Known rows, with every way that one mark hangs from another:
(q_172 q_43 q_752): [ 1.66  0.78 -1.39  2.69  0.11  0.68 -1.26 -0.10 -2.24  0.00  0.21  0.43
 -3.03  0.65  0.54 -1.14  0.58 -0.16  1.51 -2.95  2.13 -4.82  2.15 -1.28
  2.73 -0.30]
(q_191 q_752): [ 1.50  0.36 -1.03  0.00  0.61  0.20 -2.24 -0.83 -0.10 -1.04  3.57  0.24
 -2.59  0.94 -3.28 -1.81 -0.94 -0.05  0.22 -0.91  1.01 -1.60  1.11  0.47
  0.68 -1.01]
(q_752 q_172): [ 3.95  0.04 -1.69  4.42  1.21  0.12 -1.22 -0.53  0.12 -1.34  3.10 -0.18
 -0.82  0.16 -3.65 -1.64 -0.40 -0.53  2.50 -2.49  0.97 -0.57  1.84 -0.24
  1.03 -0.25]
(q_191 (q_752 q_63)): [ 1.93  0.34 -0.92 -1.90  0.28  0.01 -0.76 -0.28 -0.69 -0.92  2.63 -0.15
 -0.97  0.19 -2.95 -1.92 -1.61 -0.53 -0.01  1.09 -0.01 -0.85  0.54  0.65
  0.81 -1.01]
(q_43 (q_63 (q_752 q_172 q_455)) q_191): [ 0.23 -1.34  0.48  1.40  1.07  4.39  0.49 -1.57  0.62 -1.00  5.91 -0.10
 -1.70 -1.80  1.11 -1.48 -0.40  2.71 -1.11 -1.71 -0.46  4.65  2.83  0.35
 -0.94  0.03]
(q_191 (q_752 q_63 q_455)): [ 0.46  1.15 -0.33 -3.49  0.67  1.75 -0.78 -1.11  0.52 -0.41  1.73  0.34
 -0.69 -0.17 -2.56 -0.96 -2.06 -0.09  1.18 -0.20 -1.00  0.18  1.35  1.40
 -0.29  0.40]
(q_752 q_63 q_172 q_191 q_455): [ 2.61 -0.04 -0.46  1.04  1.37  1.99  0.22 -1.18  1.17 -0.43 -0.22  0.33
  0.82 -1.48 -3.03  0.62 -1.10  0.54  3.59 -0.57 -1.31  1.10  2.62  1.32
 -0.67  2.34]
(q_43 q_63): [-2.17 -0.59 -1.34 -0.28  0.83  1.72 -0.26 -0.50 -0.95 -1.82  4.18  1.28
 -2.62 -0.03 -0.51 -0.73  0.06  0.92 -0.48 -1.34  0.97 -1.64  2.02 -1.35
  1.88 -2.50]
(q_752 q_63 q_191): [ 1.89 -0.62 -1.28  0.48  0.47  0.24  0.15 -0.69 -0.41 -0.56  0.27  0.61
 -0.79 -0.48 -2.01  0.34 -0.49  0.48  1.95  1.54  0.14 -2.15  1.81  0.06
  1.11 -0.40]
(q_752 q_63 q_172 q_191): [ 3.62 -0.71 -1.01  2.83  0.94  0.11  0.14 -0.33  0.02 -0.73  0.37 -0.19
  0.62 -1.09 -3.29 -0.47 -0.64  0.21  2.45  0.89 -0.37  0.21  1.85  0.58
  0.38  1.07]
(q_172 (q_43 q_191) (q_752 q_455)): [ 0.81  0.83 -0.48  2.00  0.04  3.93 -1.16 -1.35 -1.56  0.16  1.16  1.04
 -3.47 -0.22  2.34  0.18 -0.21  1.46  1.51 -2.41  1.63 -1.87  2.87 -0.29
  1.34  1.49]
(q_752 q_63 q_172): [ 3.94  0.03 -1.60  2.57  0.92 -0.12  0.13  0.10 -0.52 -1.29  2.04 -0.72
  0.86 -0.59 -3.29 -1.73 -0.93 -0.84  2.20 -0.74 -0.14  0.25  1.34 -0.15
  1.01 -0.17]
(q_455 q_43 (q_752 q_63)): [-0.80  0.20 -1.13 -0.89 -0.71 -2.01 -1.00 -0.21 -2.94 -0.77  0.60 -0.11
 -0.76  0.16 -0.60 -1.92 -1.18  1.34  1.54  1.78  1.29 -1.42  1.25 -2.08
 -0.16  1.29]
(q_455 (q_43 q_63 q_172 q_752)): [-6.92 -0.57 -0.43  1.39  0.58  3.04 -1.77  0.68 -3.48 -1.90  6.75  3.10
 -3.64 -1.13  0.94 -0.28 -0.13  1.99 -3.67  0.82  0.75 -0.68  1.82 -2.12
  0.81  0.67]
(q_191 (q_752 (q_172 q_43) q_455)): [ 2.32  1.94 -0.34  0.76  1.34  1.70 -1.19 -0.66  1.01 -0.77  1.55 -0.55
 -0.68 -0.36 -2.38 -1.63 -0.34 -0.69  1.80 -3.84 -0.74  0.25  2.49  1.17
 -0.55  2.30]
(q_172 q_752): [ 1.69 -0.19 -1.18  2.41  0.21  1.03 -2.23 -0.93 -1.55 -0.03  1.56  0.58
 -3.41  0.94 -1.04 -1.13 -0.53  0.27  1.81 -1.76  2.30 -3.37  1.54 -0.81
  2.20 -0.87]
(q_752 (q_63 q_43)): [-2.26 -0.04 -1.90  0.52  0.23 -1.00  1.45  0.75 -1.81 -1.47  2.70 -0.54
  0.40  0.57 -1.81 -0.50 -0.93 -0.78  2.38 -1.91  0.49 -0.46  1.59 -1.29
  0.55 -0.71]
(q_191 (q_752 q_172)): [ 4.02  0.22 -0.80  2.38  1.08  0.30 -2.18 -0.51  0.43 -1.11  3.48 -0.68
 -1.09  0.37 -4.47 -2.63 -1.18 -0.37  0.75 -1.44  0.41  0.60  1.15  1.01
 -0.02  0.37]
(q_43 q_191 q_455): [ 0.93 -0.61 -1.23  1.22  0.18  2.53 -0.48 -2.30 -0.50 -1.22  6.43 -0.38
 -2.49 -0.16  1.13 -0.68 -1.07  0.12 -0.25  0.19  1.73 -0.94  1.65 -0.03
  0.51 -0.18]
(q_191 (q_752 q_455)): [ 0.13  1.12 -0.46 -1.55  1.00  2.16 -2.10 -1.72  1.06 -0.69  2.84  0.73
 -2.37  0.55 -2.78 -0.88 -1.53  0.15  1.49 -2.05  0.00 -0.34  1.98  1.23
 -0.43  0.35]
(q_191 (q_752 q_63 q_172 q_455)): [ 2.59  0.95 -0.04 -1.34  1.28  1.75 -0.76 -0.67  1.07 -0.77  1.90 -0.56
  0.65 -0.76 -3.79 -1.76 -2.21 -0.32  1.64 -0.82 -1.59  2.35  1.35  1.77
 -0.81  1.76]
(q_752 q_63 q_191 (q_455 q_43)): [-3.98 -0.35 -0.57 -1.41  0.22  0.71 -0.45 -0.96 -1.21 -0.79 -0.93  1.20
  0.03 -0.84 -0.82  1.57 -1.36  1.77  2.83  1.46 -0.37 -1.26  2.53  0.41
 -0.99  2.83]
(q_63 (q_43 q_172) (q_752 q_455)): [-1.35  0.25 -0.60  2.55  0.77  2.20 -0.02 -0.81  0.58 -1.16  5.42  0.04
 -1.93  0.10 -1.22  0.65 -0.77 -0.74  1.76 -4.90 -0.55  0.37  2.71 -0.53
 -1.73  0.40]
(q_455 (q_43 q_63 q_191)): [-5.94 -1.69 -0.94  0.15 -0.14  1.70 -0.68 -0.30 -3.36 -2.39  5.21  1.38
 -2.68 -0.36  1.65 -0.26 -0.45  3.23 -2.15  1.56  1.66 -0.07  1.85 -1.32
  0.57 -0.06]

Rows:
[-1.12 -0.29 -0.57  1.32  0.31  1.72 -0.22 -0.52 -1.60 -1.78  2.45 -0.07
  1.04 -1.40 -0.96 -0.16 -2.10  1.81  1.55  1.16 -0.30  2.61  1.98  0.43
 -1.32  3.49]  (q_752 q_63 q_172 (q_455 (q_43 q_191)))
[-3.81 -0.13 -0.31 -1.11  0.10  3.05  0.27 -0.46 -2.53 -0.18  3.19 -0.09
 -3.42 -0.63  4.20 -1.21  0.64  0.07 -1.34 -2.07  1.28 -4.02  2.20 -1.42
  2.39 -0.36]  (q_172 (q_43 q_63 q_455) q_752)
[ 5.36 -0.32 -0.43  2.15  0.47 -0.28 -0.23 -0.86 -0.05  0.10 -0.40 -0.63
 -0.24 -0.97 -2.39 -1.68 -0.78  1.00  3.09  1.25  0.21  1.17  1.70 -0.44
 -0.48  2.26]  (q_455 (q_752 q_63 q_172 q_191))
[ 3.94  0.26 -0.67  0.20  0.81 -0.13 -0.83  0.13 -0.23 -1.11  2.61 -1.15
  0.53 -0.38 -4.19 -2.69 -1.64 -0.74  0.52  0.33 -0.69  1.24  0.56  1.01
  0.27  0.46]  (q_191 (q_752 q_63 q_172))
[-0.04 -0.30 -0.07  1.27  0.72  3.29 -2.06 -2.12 -0.02  0.94 -0.85  1.66
 -3.48  0.06 -0.67  1.12 -0.81  1.62  3.18 -1.50  1.20 -2.17  2.83  0.69
  0.48  1.59]  (q_172 (q_752 q_191 q_455))
[ 4.90  0.64 -0.76  4.53  0.60 -0.43 -0.79 -0.69  0.07  0.20 -0.66 -0.55
 -1.53 -0.54 -1.04 -1.55  1.15  1.15  2.93 -1.84  0.96 -0.99  2.98 -1.09
 -0.09  2.76]  (q_455 (q_752 (q_172 q_43) q_191))
[ 1.06 -0.24 -0.61  1.51 -1.00  0.91 -1.35 -0.26 -2.96 -1.59  3.93  0.60
 -2.27 -0.93  0.37 -0.50 -1.94  1.52 -0.52  3.67  0.99 -0.52  0.65 -1.81
 -0.48  2.45]  (q_455 (q_43 q_172 q_191) (q_752 q_63))
[ 3.56  0.09 -0.36  2.87  1.33  1.51 -0.86 -1.61  1.56 -0.33  3.20 -0.85
 -0.52 -0.50 -2.01 -1.87 -0.30  0.41  2.50 -4.03 -0.26  1.68  2.83  0.65
 -1.02  0.40]  (q_63 (q_752 q_172 q_455))
[-5.69 -1.56 -0.06  2.73  0.56  2.90 -0.87  0.38 -3.89 -1.76  6.80  1.59
 -1.96 -1.59  1.49 -1.93 -0.12  4.05 -3.62  1.48  1.40  4.23  2.07 -1.38
 -0.10  1.93]  (q_455 (q_43 q_63 q_191 (q_752 q_172)))
[-3.91 -0.73  0.16 -1.34 -0.21  1.51 -1.38 -0.89 -2.53  0.42 -2.39  1.22
 -1.32 -0.58  0.16  1.30 -1.72  2.29  2.42  1.57  0.46 -1.82  2.29  0.30
 -0.38  3.49]  (q_172 (q_752 q_63 q_191 (q_455 q_43)))
[ 0.70 -0.84 -0.15  0.55 -0.27 -0.14 -1.26  0.46 -2.61 -1.76  3.62 -0.95
  0.55 -0.82 -2.12 -2.14 -2.42  1.54 -1.76  3.34  0.10  2.80  0.30  0.94
 -1.16  2.66]  (q_455 (q_43 (q_191 (q_752 q_63 q_172))))
[ 3.10 -0.73 -0.22  3.61  0.62  0.33  0.78 -1.21  0.69  0.24  2.54 -2.25
 -0.48 -1.33  1.43 -1.56  1.29 -0.30  0.67 -1.94 -0.01 -1.01  3.09  0.54
 -0.76  1.70]  (q_63 (q_752 (q_172 (q_43 q_455)) q_191))
[ 3.90 -0.37 -0.15  2.36  0.67  0.88 -1.08 -2.38  0.93  0.43  2.49 -1.33
 -1.61 -0.74 -0.78 -1.75 -0.50  0.77  2.76 -0.13  0.91  0.54  2.07 -0.25
 -1.18  3.10]  (q_43 (q_455 (q_752 q_172 q_191)))
[-1.23 -2.21 -0.12  0.33  0.62  1.44  0.27 -1.09 -0.11 -0.48  3.17  0.67
 -2.94 -0.77  0.55 -0.55  0.96  2.48 -1.49  0.04  0.40 -0.43  2.58 -0.42
  0.37 -1.74]  (q_43 (q_63 (q_752 q_191)))
[ 5.11  0.44 -1.03  1.93  0.48 -0.58 -0.47 -0.52 -0.58 -0.26  1.41 -1.04
  0.10 -0.47 -2.49 -2.98 -0.94  0.00  2.86 -0.19  0.33  1.25  1.23 -1.20
  0.21  0.99]  (q_455 (q_752 q_63 q_172))
[ 0.09  0.21  0.05  3.41  1.88  3.65 -1.53 -1.56  0.77  0.59  2.21  1.68
 -1.63 -1.32 -2.06 -0.19  0.09  2.17  2.18 -1.72 -0.01  2.81  3.44  0.85
 -0.95  2.99]  (q_43 (q_752 q_172 q_191 q_455))
[-3.88  0.70 -1.33 -0.79  0.65  1.05  1.58 -0.09 -0.79 -1.26  2.06 -0.03
  0.54  0.15 -1.48  0.58 -1.38 -0.51  3.34 -3.19 -0.43  0.68  2.37 -0.54
 -0.58  0.43]  (q_752 (q_63 q_43) q_455)
[-2.41 -0.74 -0.80  0.77  0.31  1.78  1.59 -0.29 -0.46 -1.47  4.63 -0.43
 -0.63 -1.06 -0.52  2.09 -1.51 -1.78  1.27  0.37 -0.91 -1.41  1.65 -0.34
 -0.85  2.07]  (q_752 (q_63 (q_43 q_172 q_455)) q_191)
[-2.02  0.76 -0.97 -0.26  0.23  1.79 -0.86 -0.30 -1.27 -2.08  2.46  1.52
 -0.60 -0.92 -1.62  1.46 -2.23 -0.29  1.53  0.45 -0.95 -2.30  1.73 -0.36
 -0.55  2.30]  (q_752 q_63 (q_455 (q_43 q_172)))
[-0.90 -0.51 -0.20  3.55  0.41  3.61  0.19 -1.10  0.27 -1.23  7.05  0.06
 -2.54 -0.48  0.37  1.02 -1.05  0.40  0.39 -3.19 -0.03  2.34  2.60 -0.16
 -2.00  0.85]  (q_63 (q_43 q_172 q_191) (q_752 q_455))
[-3.64 -0.66 -0.12  0.68  1.55  3.78  0.01 -0.74 -1.21 -0.73  7.61  0.31
 -1.79 -1.73  1.49 -2.61  0.18  0.80 -1.94 -0.98  0.35  2.64  2.09 -0.86
  0.57  0.50]  (q_43 q_63 q_455 (q_752 q_172))
[ 0.39  0.49 -0.53 -1.06  0.31  2.59 -0.81 -1.16 -0.99  0.38 -0.21  0.72
 -1.77 -0.21 -0.47 -0.28 -1.68  0.18  2.85 -1.16  0.31 -1.78  1.81  0.11
  1.33  0.46]  (q_172 (q_752 q_63 q_455))
[-5.33 -0.47 -0.37 -1.63  0.99  3.78 -0.02 -1.12 -1.78 -0.57  7.45  1.33
 -3.28 -1.04  2.68 -1.75  0.30  1.13 -2.69 -0.50  0.96  0.53  2.04 -1.35
  1.24 -0.93]  (q_43 q_63 q_455 q_752)
[-0.20 -0.74  0.24  0.65  1.50  2.90  0.19 -1.27  1.07 -0.71  4.28 -0.14
 -1.18 -1.29 -0.24 -1.75  0.02  1.33  0.12 -3.39 -0.95  2.68  2.89  0.13
 -0.70 -0.31]  (q_43 (q_63 (q_752 q_172 q_455)))
[-2.55  0.78 -1.01  2.03  0.67  2.09 -2.40 -0.94 -0.69 -2.07  3.29  2.08
 -2.24 -0.17 -1.66  1.58 -1.67 -0.13  1.80 -1.52  0.10 -2.81  2.35 -0.47
 -0.64  2.21]  (q_752 (q_455 (q_43 q_172)))
[-2.25  1.07 -0.29 -1.64  0.62  2.51  0.19  0.23 -0.03 -1.68  4.24  0.36
 -0.73 -0.28 -3.01  0.89 -2.62 -1.52  1.07 -1.73 -1.87  0.90  1.30  0.59
 -1.52  1.64]  (q_191 (q_752 (q_63 (q_43 q_172)) q_455))
[-6.38  0.15  0.48 -2.68  0.63  3.76 -2.25 -0.48 -0.90 -2.36  5.15  2.04
 -3.20 -0.81 -0.87  0.64 -1.91  1.31 -2.11  0.09 -1.02 -0.69  1.63  0.16
 -1.02  2.05]  (q_191 (q_752 (q_455 (q_43 q_63 q_172))))
[ 2.14  0.92 -0.68  1.41  1.14  1.76  1.14 -0.31  0.54 -0.33 -1.60 -0.03
  1.17 -1.82 -1.25  0.52  0.04  0.21  3.53 -1.48 -1.46 -0.40  3.34  0.84
 -0.24  3.04]  (q_752 q_63 (q_172 q_43) q_191 q_455)
[-2.58  0.04 -1.21  5.25  1.31  0.75 -0.12  0.83 -1.81 -0.85  5.32 -0.07
 -0.58  0.19 -2.22 -1.95  0.21  0.34  1.34 -3.70  1.28  3.35  2.39 -1.30
 -0.42  1.09]  (q_63 (q_43 (q_752 q_172)))
[-5.44 -0.39 -0.37 -0.03  1.18  2.05 -0.75 -0.41 -1.25 -2.07  2.87  0.78
 -0.54 -0.97 -0.62 -0.21 -0.88  1.86  0.64 -1.87 -0.29  1.24  2.72 -0.59
 -0.67  2.12]  (q_752 q_172 (q_455 (q_43 q_63)))
[ 3.80 -0.06 -0.60  2.50  0.29  3.23 -2.55 -0.97 -0.11 -1.88  6.92  0.93
 -4.01 -0.16 -2.21 -0.28 -1.73  0.16 -1.77  1.19  0.63 -0.45  0.67  0.75
  0.25  0.21]  (q_43 q_172 (q_191 q_752))
